What can hang from each mark
Z_534: Z_198 Z_720 Z_832
Z_870: Z_534 Z_768
Z_720: Z_338 Z_534 Z_768
Z_768: Z_198 Z_870
Z_198: Z_338
Z_571: Z_338
Z_832: Z_768
Z_338: Z_198 Z_832 Z_870

Every row comes from one small tree of marks. Brackets hold a mark, then the marks that hang from it, in the order of their numbers. Every link used is in the known rows. Which tree was each row made from?
In the rows, 128 means zero.
Known rows
[Z_870 [Z_534 Z_720] [Z_768 [Z_198 [Z_338 Z_832]]]]: [ 94 156 150 115 139  42 131  98 176 153 108 144  79 151 116 136 124  85
 145 122 158]
[Z_338 Z_198 [Z_832 [Z_768 Z_870]]]: [106 144 128 130 130 142 129 118 116 170 112 137 167  72 127 119 107 160
 137 132 129]
[Z_198 [Z_338 Z_832]]: [101 136 123 118 139  79  99 123 188 177 151 122  71  94 141 109 107  88
 102  95  87]
[Z_720 Z_338]: [143  99 118 119 131 171  93 147 171 128 102  86  96 117 132 114 107 156
 116 101 108]
[Z_720 Z_338 Z_534 [Z_768 Z_198]]: [121  83 141 153 136 129 102 141 122  85 110  80  68 140 130 108 138 129
 119 120  88]
[Z_338 Z_198 [Z_832 Z_768] [Z_870 Z_534]]: [ 83 141 135 105 147 187 176 153  99 149 146 138 195 103 100 158  82 147
 113 158  92]
[Z_768 [Z_870 [Z_534 Z_720 Z_832]]]: [144 147 120 126 112 145 131  95 115 132  93 168 187 148 144 141 147 151
 169 123 143]
[Z_870 [Z_534 [Z_720 Z_338] Z_832] [Z_768 Z_198]]: [116 134 138 119 114 102 110 125 140 117  61 141 112 161 106 137 137 120
 166 126 186]
[Z_870 [Z_534 Z_198 Z_832] Z_768]: [173 143 101 145 135  77 111 152 140 113 157 160 154 116 110 138 177 102
 121 124 174]
[Z_338 [Z_832 Z_768]]: [112 118 134 137 138  90 153 121 117 141 124 120 131  81 122 103  92 131
 118 108 105]
[Z_534 [Z_198 [Z_338 Z_870]] Z_720 [Z_832 Z_768]]: [164 125 114 104  63 192 169 137 119 124 228 154 239 130 138 142 124 139
 115 150 111]
[Z_870 Z_534]: [127 130 133 117 148 130 146 122 134 132 111 119 127 149 121 138 133 125
 117 114  88]
[Z_768 Z_198 Z_870]: [101 142 149 127 133 111 104 104 149 120  95  99  54 138 153  92 141 130
 145 121 189]
[Z_198 [Z_338 [Z_832 Z_768] [Z_870 Z_534]]]: [ 95 142 139  96 141 110 158 135 137 150 181 135 118 109 121 142  95 110
 102 128  75]
[Z_768 [Z_198 Z_338] [Z_870 [Z_534 Z_720]]]: [108 161 163  95 114 116 127  74 174 149  99 129  88 174 147 138 143 112
 166 131 153]
[Z_720 [Z_534 Z_832] [Z_768 Z_870]]: [136 110 102 177 122  97 109 128  76 102 145 159 140 123 152 102 190 130
 121 115 104]
[Z_571 [Z_338 [Z_832 [Z_768 Z_198 [Z_870 [Z_534 Z_720]]]]]]: [110 142 163 128 141  83 191  71 105 165  68 137 104 151 103 119 118 115
 159 130 139]
[Z_338 Z_198 [Z_870 Z_534]]: [ 96 144 126  91 141 230 154 161 128 144 150 126 174 156 116 156 118 147
 105 153  94]
[Z_534 Z_198 [Z_720 Z_338] [Z_832 [Z_768 Z_870]]]: [212 109 110 140  70 206 121 120 127 107 125 141 252  93 141 143 124 190
 165 140 165]
[Z_768 Z_198 [Z_870 [Z_534 Z_720]]]: [110 150 158 114 126 141 141  79 138 120  71 121 124 177 145 137 134 139
 174 139 170]
[Z_768 Z_198]: [ 89 125 152 115 135 116 128 119 146 121 109  88  54 154 135  98 123 109
 119 116 146]
[Z_720 Z_768]: [119 104 116 139 118  82 113 129  90 125 135 107  69 155 142 114 133 119
 102 108 103]

Write each row's tree
[ 84 150 129 119 142  94 133 158 114 101 147 145  82 159 112 121 145 101
 122 139 196]
[Z_338 [Z_870 [Z_534 Z_832] [Z_768 Z_198]]]
[179 128 129 127 112 136 160 132 105 111 153 146 212 115 114 150 143 122
 125 135 115]
[Z_870 [Z_534 Z_198 [Z_832 Z_768]]]
[124 104 113 118 129 205 122 140 157 126 112 112 169 117 140 136  55 177
 136 129 113]
[Z_534 [Z_720 [Z_338 Z_832 Z_870]]]
[151  79 105 165 118 129  87 159  98  97 126 127 132 117 128 113 154 130
 115 107  67]
[Z_720 Z_338 [Z_534 Z_832] Z_768]
[ 83 122 159 129 138  76 151 111 116 130 109 104  89  93 121  99  87 114
 131 118 138]
[Z_338 [Z_832 [Z_768 Z_198]]]
[ 67 138 126 136 162  71 117 154 147 117 146 119  55 110 127  96 103 109
 114 128 199]
[Z_338 Z_832 [Z_870 [Z_768 Z_198]]]
[128 125 113 142 138 128  45 132 124 153  67 131 102 103 132 163 101 140
 151 136 126]
[Z_720 [Z_338 Z_198 Z_832] [Z_768 [Z_870 Z_534]]]
[141 148 119 134 131 116 109 114 123 134 100 157 134 129 139 127 161 130
 151 114 150]
[Z_768 [Z_870 [Z_534 Z_832]]]
[183 154 122 126 136 130 109 113 186 136 155 134 140 125 150 147 160 121
 127 127 131]
[Z_768 [Z_870 [Z_534 [Z_198 Z_338]]]]
[111 135 162 125 115 108 161  98 108 114 110 100  90 125 137  93 136 149
 147 126 167]
[Z_832 [Z_768 Z_198 Z_870]]
[187  98 117 175 150 174 112 142 168  93 140 113 232  36 130 121 121 181
 131 128 103]
[Z_720 [Z_338 [Z_832 [Z_768 Z_870]]] [Z_534 Z_198]]
[157 143  94 132 138 124 131 176 135  99 189 157 166 134 118 140 156 122
 105 145 180]
[Z_338 [Z_870 [Z_534 Z_198 Z_832] Z_768]]
[ 72 129 150 113 139  50 109 129 114 128 156 117  27 155 138 141 102  61
 111 137 121]
[Z_720 [Z_768 [Z_198 [Z_338 Z_832 [Z_870 Z_534]]]]]
[105 135 159 113 120  96 166 115  85 122 108 138 127 139 106 128 133 104
 142 130 132]
[Z_870 [Z_534 [Z_832 [Z_768 Z_198]]]]
[119 133 121 112 126 171 185 131 102 154 130 158 143 196 102 131 135 121
 115 131  96]
[Z_571 [Z_338 [Z_870 [Z_534 Z_720 Z_832]]]]
[ 96 144 126 101 147 205 174 152 123 175 134 130 115 187  89 137 140 120
  88 142  86]
[Z_571 [Z_338 Z_198 [Z_870 Z_534]]]
[185 105 102 183 132 128 120 131 115  85 175 123 182 119 156 119 181 144
 110 129 104]
[Z_720 [Z_534 Z_198] [Z_768 Z_870]]
[ 90 138 122 127 153 139 128 130 147 207  98 128  87 122  96 103 119 101
  96 112  89]
[Z_571 [Z_338 Z_198 Z_832]]
[110 123 137 143 120  59  94 106  96 113 106 101  26 160 158 104 142 114
 138 122 173]
[Z_720 [Z_768 Z_198 Z_870]]
[116 154 174 102 117  87 155  88 134 137 125 118  75 139 129 122 144 119
 148 128 138]
[Z_832 [Z_768 [Z_198 Z_338] [Z_870 Z_534]]]
[198 110 104 151 112 115  56 138 118 101 111 134 116 120 145 159 139 135
 151 133 157]
[Z_720 Z_338 [Z_768 [Z_870 [Z_534 Z_198 Z_832]]]]
[ 96 132 130 104 126 111 149 140 145 152 203 124 108 100 131 113  96 119
  93 122  87]
[Z_198 [Z_338 [Z_832 Z_768] Z_870]]
[210 101  89 153  74 162  64 125 115 101 123 143 191 123 162 151 126 160
 158 138 168]
[Z_534 Z_198 [Z_720 Z_338 [Z_768 Z_870]] Z_832]
[170 111 104 162 132 177 125 154 142  95 181 140 225  96 130 110 174 129
  99 121  88]
[Z_720 [Z_534 Z_198 Z_832]]
[158 130 121 123 127 156 200 151  92 131 174 147 157 157  93 133 152 115
  96 146 106]
[Z_571 [Z_338 [Z_870 [Z_534 Z_198 [Z_832 Z_768]]]]]
[116 108 117 107 124 207  98 173 105 123 129 108 115 161 118 172 106 149
 110 152  97]
[Z_720 [Z_338 Z_198 [Z_870 Z_534]] Z_768]
[185 116 125 141 144 139  97 128 159 119 103 119 179  59 129 150  92 159
 152 132 141]
[Z_720 [Z_338 [Z_832 [Z_768 [Z_870 [Z_534 Z_198]]]]]]
